Each row was made from one walk, in order. Every step used is in the known rows, and no mark comes twice. Write each row's walk.
In the rows, zero is written as 128.
Known rows:
musiz/kidol/gilo: [136 148 164 134 131  97 126 141 134 146 112 143 142 119 107 126 138 116
 123  65 122 117 105 109 108  93 126 113 127  86  97 141 169 132 117 151
 137 139]
kidol/rusa: [118 116 124 131 129 127  89 130 110 141  93 135 156 111 106 132 131  94
 102  73 137 139 103 144 138 109 148 110 123  99 116 171 111 124 148 145
 139 140]
musiz/kidol/rusa/kase/vazim: [158 126 102 191 237  89  76 112 150 161  81 158 153 103 108 203 156  67
  97  86 125 109 102  84 131 155 190  91  90  86 161 160 102 117 166 145
 154 155]
turol/duki/gilo/kase/rusa/kidol: [188 187 125 184 144 143 123 121 139 180  85 137 181 115 104 195 108 105
  94 251 152  48 150  78 140 181 147 171 125 160 149 157 150 102 127  65
 127 123]
rusa/kidol/gilo/kase/vazim: [150 142 126 185 214 119 121 135 140 211  62 157 191 134  85 203 151 110
  62 132 125  88 129  94 133 132 164 127 142 132 191 126 132 110 162  77
 130 159]
vazim/zukisap: [157 128 107 160 141 147 134 131 137  96 119 133 125 136 115  96 134 152
 105 150 130 137 124 104 105 150 105 117 161 100 151 117 111 158 124 100
 138 142]
vogem/rusa/kase/giser: [129 172 127 174 160 143 109 115 135 177 118 117 170 139 111 164 146 118
 167 130 119  77 142 105 198 147 195 118  90 152 142 120 137 114 118 178
 153  90]
vogem/giser: [146 133 151  97 123 132 113 110 136 138 140 120 100 148 141 149 132 159
 157 124 134 110 141 147 147  64  98 144 109 111 145 162 149 120 107 153
 129 132]
giser/vogem: [106 126 131 103  90 100 119 142  92 157 173 110 105 115 104  95 113 141
 110 116 153 141 122 130 129 131 113 133 117 128 111 161 146 113 168 135
  98 147]
giser/vogem/rusa/kase: [122 178 120 147 135 105  94 116 113 175 179  77 140 125 121 134 106 115
 147  99 172  96 136 108 172 129 180 140  92 124 135 187 158 118 152 134
 130 132]
zukisap/giser: [123 142 115 118 142 127 131 127  90 145 111 137 143 157 139 141 123 105
 139  91 115 110 163 141 134 178 126 133 125 122 142 119 106 109 102 115
 138 106]
rusa/kidol/gilo/kase/vazim/zukisap: [176 144 104 212 221 136 129 139 147 177  59 161 183 144  78 163 155 135
  46 155 129 103 127  71 113 156 139 119 178 102 212 113 116 142 152  53
 139 171]
gilo/kase/giser/zukisap: [118 173 132 169 120 157 158 150 124 159 110 146 150 133  71 144 161 142
  84 179 114 100 124 110 170 187 119 150 139 163 139 112 138 122 158 170
 140 113]
kase/vazim: [139 104 112 156 179 131 113 122 132 147  96 149 126 124 105 181 152 130
 111 139 114 130 128 104 121 131 157 117 122 132 165 122 105 119 157 126
 133 128]
musiz/kidol: [147 143 144 128 159  83 136 129 147 107 141 136 108 113 109 134 126 118
 135 122 103 119 126  98 114 123 118 116 119 120 111 132 139 143  96 155
 128 144]
duki/gilo/kase/giser/zukisap: [113 201 152 174  90 170 161 139 117 163 104 159 148 126  78 155 153 150
 110 197 130  69 114 103 181 188 114 160 123 179 129 111 150 123 165 159
 164 107]
duki/gilo: [125 163 155 135  84 148 137 113 122 132 119 146 124 118 136 140 116 141
 160 151 148  87 116 113 147 133 128 143 109 147 121 123 146 128 130 110
 162 117]
turol/kase/giser/zukisap/vazim: [120 151 121 148 121 163 116 161  75 174  84 147 136 141 130 169 170 134
  86 150 133 102 116 114 169 239 151 143 125 154 107 101 136 113 132 195
 135 105]
turol/kase: [122 153 115 172 140 142 134 131 113 122 117 126 149 133 148 141 126 142
 125 151 131 123 126 137 140 198 170 145 127 118 125 130 131 144 101 132
 110 144]
vogem/giser/zukisap/vazim: [140 136 143  83 113 142  94 137  99 166 122 124  89 145 149 173 156 141
 110 114 158 100 124 127 151 125  90 157 122 125 126 160 162 108 137 171
 151 120]
turol/duki/gilo/kase/giser/vogem/rusa: [107 197 163 145  72 150 127 122  88 167 140 101 139 125  50 132 112 179
 137 167 167  60 147  98 166 111 168 195 104 181  92 159 171 119 155 144
 128  82]
kidol/gilo: [123 135 148 135 105 142 119 143 116 164  99 137 158 129 123 120 141 129
 116  71 140 127 105 138 121  96 139 124 133  97 114 137 160 119 149 127
 137 124]
duki/gilo/kase/vazim/zukisap/giser/vogem/rusa: [132 195 124 159 140 139 118 116  67 173 128 111 143 144  51 174 107 162
 119 116 147  65 174  79 157 159 150 168 124 141 187 164 110 130 152  79
 155 114]
gilo/duki: [167 144 122 153 108 109 169 125 126 131 120 141 137 141 131 144 130 148
 113 103 161 130 128 126  83  71 129 124 122 121 147 117 126 129 111 124
 110 149]
kase/vazim/zukisap/giser/vogem/rusa: [126 153 109 140 148 129 101 129  65 170 143 106 132 142  59 145 118 154
 121  99 136 119 170  95 142 147 152 134 132 113 176 172 104 126 140 116
 130 118]
duki/gilo/kase/giser/vogem/rusa: [106 201 168 134  86 133 129 128  86 186 152  99 140 122  48 153 109 170
 147 135 143  56 152 102 199 111 158 164  95 188 124 158 157 116 152 154
 139  97]
vazim/zukisap/giser/vogem: [125 142 104 121 114 110 128 141  64 149 154 124 118 151 100  85 112 143
 103 100 144 133 150 122 117 191  92 129 142  98 144 139 113 122 141  98
 116 133]
musiz/kidol/rusa/kase/vazim/zukisap: [182 127  82 218 244 106  89 115 159 127  80 162 145 116  94 165 158  95
  81 116 127 119 100  63 107 170 162  82 127  62 180 147  90 149 154 119
 161 168]
vazim/zukisap/giser/vogem/rusa/kase/gilo/duki: [212 188  93 197 119 114 148 123  96 210 136 129 168 166 119 161 109 143
 106  86 194  78 160  88 130 126 168 105 117 112 203 141 128 121 134  86
 108 138]
rusa/kase: [143 146 107 168 171 121 115 112 152 149 131 122 149 134 166 143 131  96
 133 128 150 100 123 115 146 169 160 126 103 111 146 127 134 119 137 115
 146 136]
vazim/zukisap/giser: [147 143  96 147 152 142 137 130  96 119 101 144 142 167 125 114 128 130
 117 115 119 120 160 117 113 196 103 124 156  94 166 105  91 137  97  88
 150 118]
vazim/zukisap/giser/vogem/rusa/kidol/musiz: [130 141 111 122 160  97 101 152 101 196 137 145 159 145  93  88 106 125
 135 101 145  98 162 113 144 155 109 123 150 117 180 148 149 122  98  81
 122 157]
giser/kase: [116 151 126 152 131 146 140 139 129 145 154 119 126 108 105 130 125 137
 125 111 106 120 115 148 126 126 121 131 147 147  92 149 127 132 168 138
 132 146]
vogem/rusa/kase/gilo/duki: [209 176 116 200 132 123 146 114 144 201 120 133 176 149 140 197 121 129
 128 104 183  74 143  94 140  70 199 106 101 138 185 133 145 122 130 111
 115 133]

Write each row's walk:
[178 142 110 180 156 132 118 121 153 199 119 146 157 134 160 176 129  98
 119 141 149  80 127  98 164 157 177  98 108 138 166 115 141 111 168 102
 127 123] | rusa/kase/gilo
[133 149 133 160 158 134 150 135 133 156  91 140 156 147  83 157 150 141
 100 147  97  85 145 115 159 152 141 140 118 170 145  88 116 116 139 150
 128 104] | gilo/kase/giser
[129 158  97 164 196 113  86 109  90 204 134 115 152 139 104 196 128 106
 133  87 145  88 166  97 166 172 197 130  88 123 188 166 114  96 164 120
 138 115] | zukisap/giser/vogem/rusa/kase/vazim
[124 188 150 141 143 147 105 165  86 241  68 134 186 147  80 191 161 110
  77 110 141  57 138  88 201 161 157 147 142 170 135 131 175  99 136 165
 156 110] | vogem/rusa/kidol/gilo/kase/giser/zukisap/vazim
[131 132 126 108 114 136 106 152  88 156 111 131 107 132 138 157 151 116
  86 117 153 114 116 111 137 179 111 144 135 138 113 128 142 115 156 152
 147 116] | giser/zukisap/vazim
[200 139 124 169 100 119 169 131 130 180 107 161 149 142 127 171 128 146
 100 118 164 109 131 115 103  69 146 100 124 141 165 102 131 122 137 113
  95 138] | kase/gilo/duki
[139 187  95 160 157 120 100 115  92 167 163  91 155 153 118 119 107 120
 140  90 163  92 162 101 160 184 162 136 114  96 165 172 131 127 127 106
 145 128] | vazim/zukisap/giser/vogem/rusa/kase
[177 147 112 149 164 116 106 137 132 192 108 131 176 114 113 185 117  83
 111 199 116 102 148  97 159 171 139 102 125 139 170 163 130  96 112 113
 116 138] | kase/rusa/kidol
[140 169 110 159 144 122 136 125  69 168 115 145 126 147  79 150 116 156
  84 129 148  81 153  89 120 208 110 155 131 127 185 130 100 116 176  57
 142 132] | duki/gilo/kase/vazim/zukisap/giser/vogem
[170 131 106 182 157 131  84 122 140 209  89 152 177 120 144 179 132  69
  98  94 158  88 107 113 170 143 189  84 101 112 159 150 126 107 189 115
 134 131] | kidol/rusa/kase/gilo
[135 170 104 155 173 122 113 128  70 171 133 100 145 154  46 162 116 156
  95  96 134  95 181  87 145 156 152 158 137 125 190 167  99 130 149  92
 130 121] | gilo/kase/vazim/zukisap/giser/vogem/rusa
[208 165  98 207 118 145 185 141 110 184 110 165 153 156 110 160 127 155
  89  94 135  97 143 116  87 121 126  95 161 133 167 106 103 132 148  89
 111 147] | vazim/zukisap/giser/kase/gilo/duki
[156 122  83 168 196 145 125 126  98 136  79 161 142 162 107 156 148 131
  99 122 106 123 160  99 105 204 127 116 151  99 198 101  70 128 125  87
 150 116] | kase/vazim/zukisap/giser
[132 163  97 170 152 158 147 140 100 136 131 133 136 146 104 115 125 137
 114  95  96 114 141 138 113 192 103 125 173 121 122 128  94 142 140 103
 149 136] | vazim/zukisap/giser/kase
[186 150 112 164 157 130 117 131 125 148 103 113 166 123  92 208 124 118
  79 157 110  85 150 105 136 156 140 148 114 140 172 162 105 103 160 105
 120 106] | gilo/kase/rusa
[140 184 150 154 121 137 150 111 133 133 108 135 143 131 117 164 112 140
 121 151 147  56 132 107 143 143 126 174 117 160 144 122 137 131 144  79
 158 126] | duki/gilo/kase
[114 149 122 145 124 104 115 138 107 196 157 122 131 126 111 115 138 126
 120 130 147 106 122 115 169 172 150 116  83 140 124 128 148  93 177 170
 114 123] | rusa/kase/giser/vogem
[138 174 119 165 165 133 101 104 141 152 147  93 162 133 139 162 117 105
 163 109 150  86 143 107 175 128 192 135 101 123 151 162 145 130 117 128
 154 121] | vogem/rusa/kase
[170 117  71 221 219 141  83 116 143 142  69 155 161 124 108 159 160 104
  75 119 144 125  99  83 117 173 168  95 133  69 193 142  81 139 178  98
 161 156] | kidol/rusa/kase/vazim/zukisap
[129 138 112 144 144 142  72 149  90 203  68 148 156 128 130 177 176  78
  77  86 152  94  95 111 181 208 159 116 104 129 119 132 133  91 180 194
 171 108] | kidol/rusa/kase/giser/zukisap/vazim
[184 122 108 157 192 101 105 150 155 194  85 162 187 123 102 169 124  91
  92 154 117  74 143 107 136 160 117 133 124 143 196 140 136  92 133  74
 114 144] | gilo/kase/rusa/kidol/musiz
[114 148 137 130 117 105 143 147  96 177 142 122 132 134  63 126 133 156
  88 135 127 102 139 117 160 151 124 142 109 166 125 124 134 103 179 155
  98 125] | gilo/kase/giser/vogem
[135 147 113 147 145 146 101 148 102 192  91 145 135 138 145 172 173 100
  95 128 148  85 115  97 173 222 145 128 107 154 126 103 144  93 163 184
 162  98] | rusa/kase/giser/zukisap/vazim
[177 176 100 176 148 133 104 126  96 218 145 114 163 151 119 155 108 120
 122 106 165  72 162  86 178 176 175 107 120 121 185 151 132 119 158  89
 129 113] | vazim/zukisap/giser/vogem/rusa/kase/gilo
[219 158 115 200 156  77 137 121 151 191  96 167 171 125 132 191 131  89
  92  70 169  88 104  93 114  86 175  76  91  99 161 142 132 122 140 132
 115 164] | musiz/kidol/rusa/kase/gilo/duki
[131 169 124 143 140 152  89 140  94 197 105 121 147 141 124 186 163 109
 118 117 146  73 128  91 195 193 168 138 107 160 125 127 150 104 148 197
 170  87] | vogem/rusa/kase/giser/zukisap/vazim
[173 148 105 219 170 175 139 111 147 102  66 160 133 134  87 155 145 175
  70 213 153  86 122  64  77 167 138 175 157 123 164 101 109 156 164  49
 157 126] | turol/duki/gilo/kase/vazim/zukisap
[141 150 122 146 168 109  79 149 104 187  80 154 142 117 114 180 174  67
  82  82 137  86  94  89 168 201 149 107  96 125 103 138 137 101 156 215
 170 120] | musiz/kidol/rusa/kase/giser/zukisap/vazim
[158 143 120 182 127 154 135 139 119 176 103 149 160 133 144 172 124 138
 110 165 133 100 129 119 159 178 184 115 131 142 145 116 131 133 136 118
  96 129] | turol/kase/gilo
[175 170 127 146 164 136 106 135 139 216 144 121 150 112 105 203 120 112
 129 182 101  84 148 125 169 120 118 115 126 143 154 204 140  95 128 138
 117 157] | vogem/giser/kase/rusa/kidol
[123 174 126 182 151 121 111 144 137 171 107 160 158 106  91 143 165  82
 106 131 125 105  88  99 176 190 150  99 103 112 115 150 146 120 151 220
 162 134] | musiz/kidol/rusa/kase/giser/zukisap
[130 173 136 130 160 117 117 126 133 180 141 113 169 128 106 149 105 107
 152 162 131  99 159 103 182 114 166 124 142 151 156 161 153 133  71 121
 128 149] | vogem/rusa/kidol
[139 105 122 125 168  98 113 147 157 177 110 175 155 127 134 103 128 102
 133 134 134 107 123 127 131 132 109 113 136 132 159 113 159 113 109  92
 120 165] | rusa/kidol/musiz
[130 154 146 126 127 150 128 124 135 158 166 113  95 127 117 149 131 164
 152 108 111 102 125 162 141  68  95 146 129 135 106 179 147 126 148 161
 132 152] | vogem/giser/kase
[134 178 149 138 106 156 129 147  88 182  74 152 131 136 112 191 158 131
  87 151 143  51 119  91 175 204 118 166 118 187 124  97 146 103 168 156
 172  91] | duki/gilo/kase/giser/zukisap/vazim
[206 148 103 202 134 111 132 121 138 204  83 161 185 134 144 188 133  95
  88  74 189  93 108 115 122  85 183  83  99 107 172 136 125 107 164 111
 115 152] | kidol/rusa/kase/gilo/duki
[175 153 130 146 126 158  99 129 122 174 146 106 121 111 101 205 130 144
 135 133  91  92 137 144 147  94 113 134 112 130 130 214 126  97 164 167
 129 118] | vogem/giser/kase/rusa
[147 150 126 194 161 155 134 104 136 136  68 156 137 126  98 195 141 153
  90 194 152  70 128  85 102 142 161 190 122 155 148 115 124 126 177  71
 147 109] | turol/duki/gilo/kase/vazim
[128 179 155 164 121 150 158 125 125 161  85 153 153 138  91 166 139 148
 127 167 114  51 136 105 174 157 137 153 105 186 140  81 131 116 142 136
 157  96] | duki/gilo/kase/giser
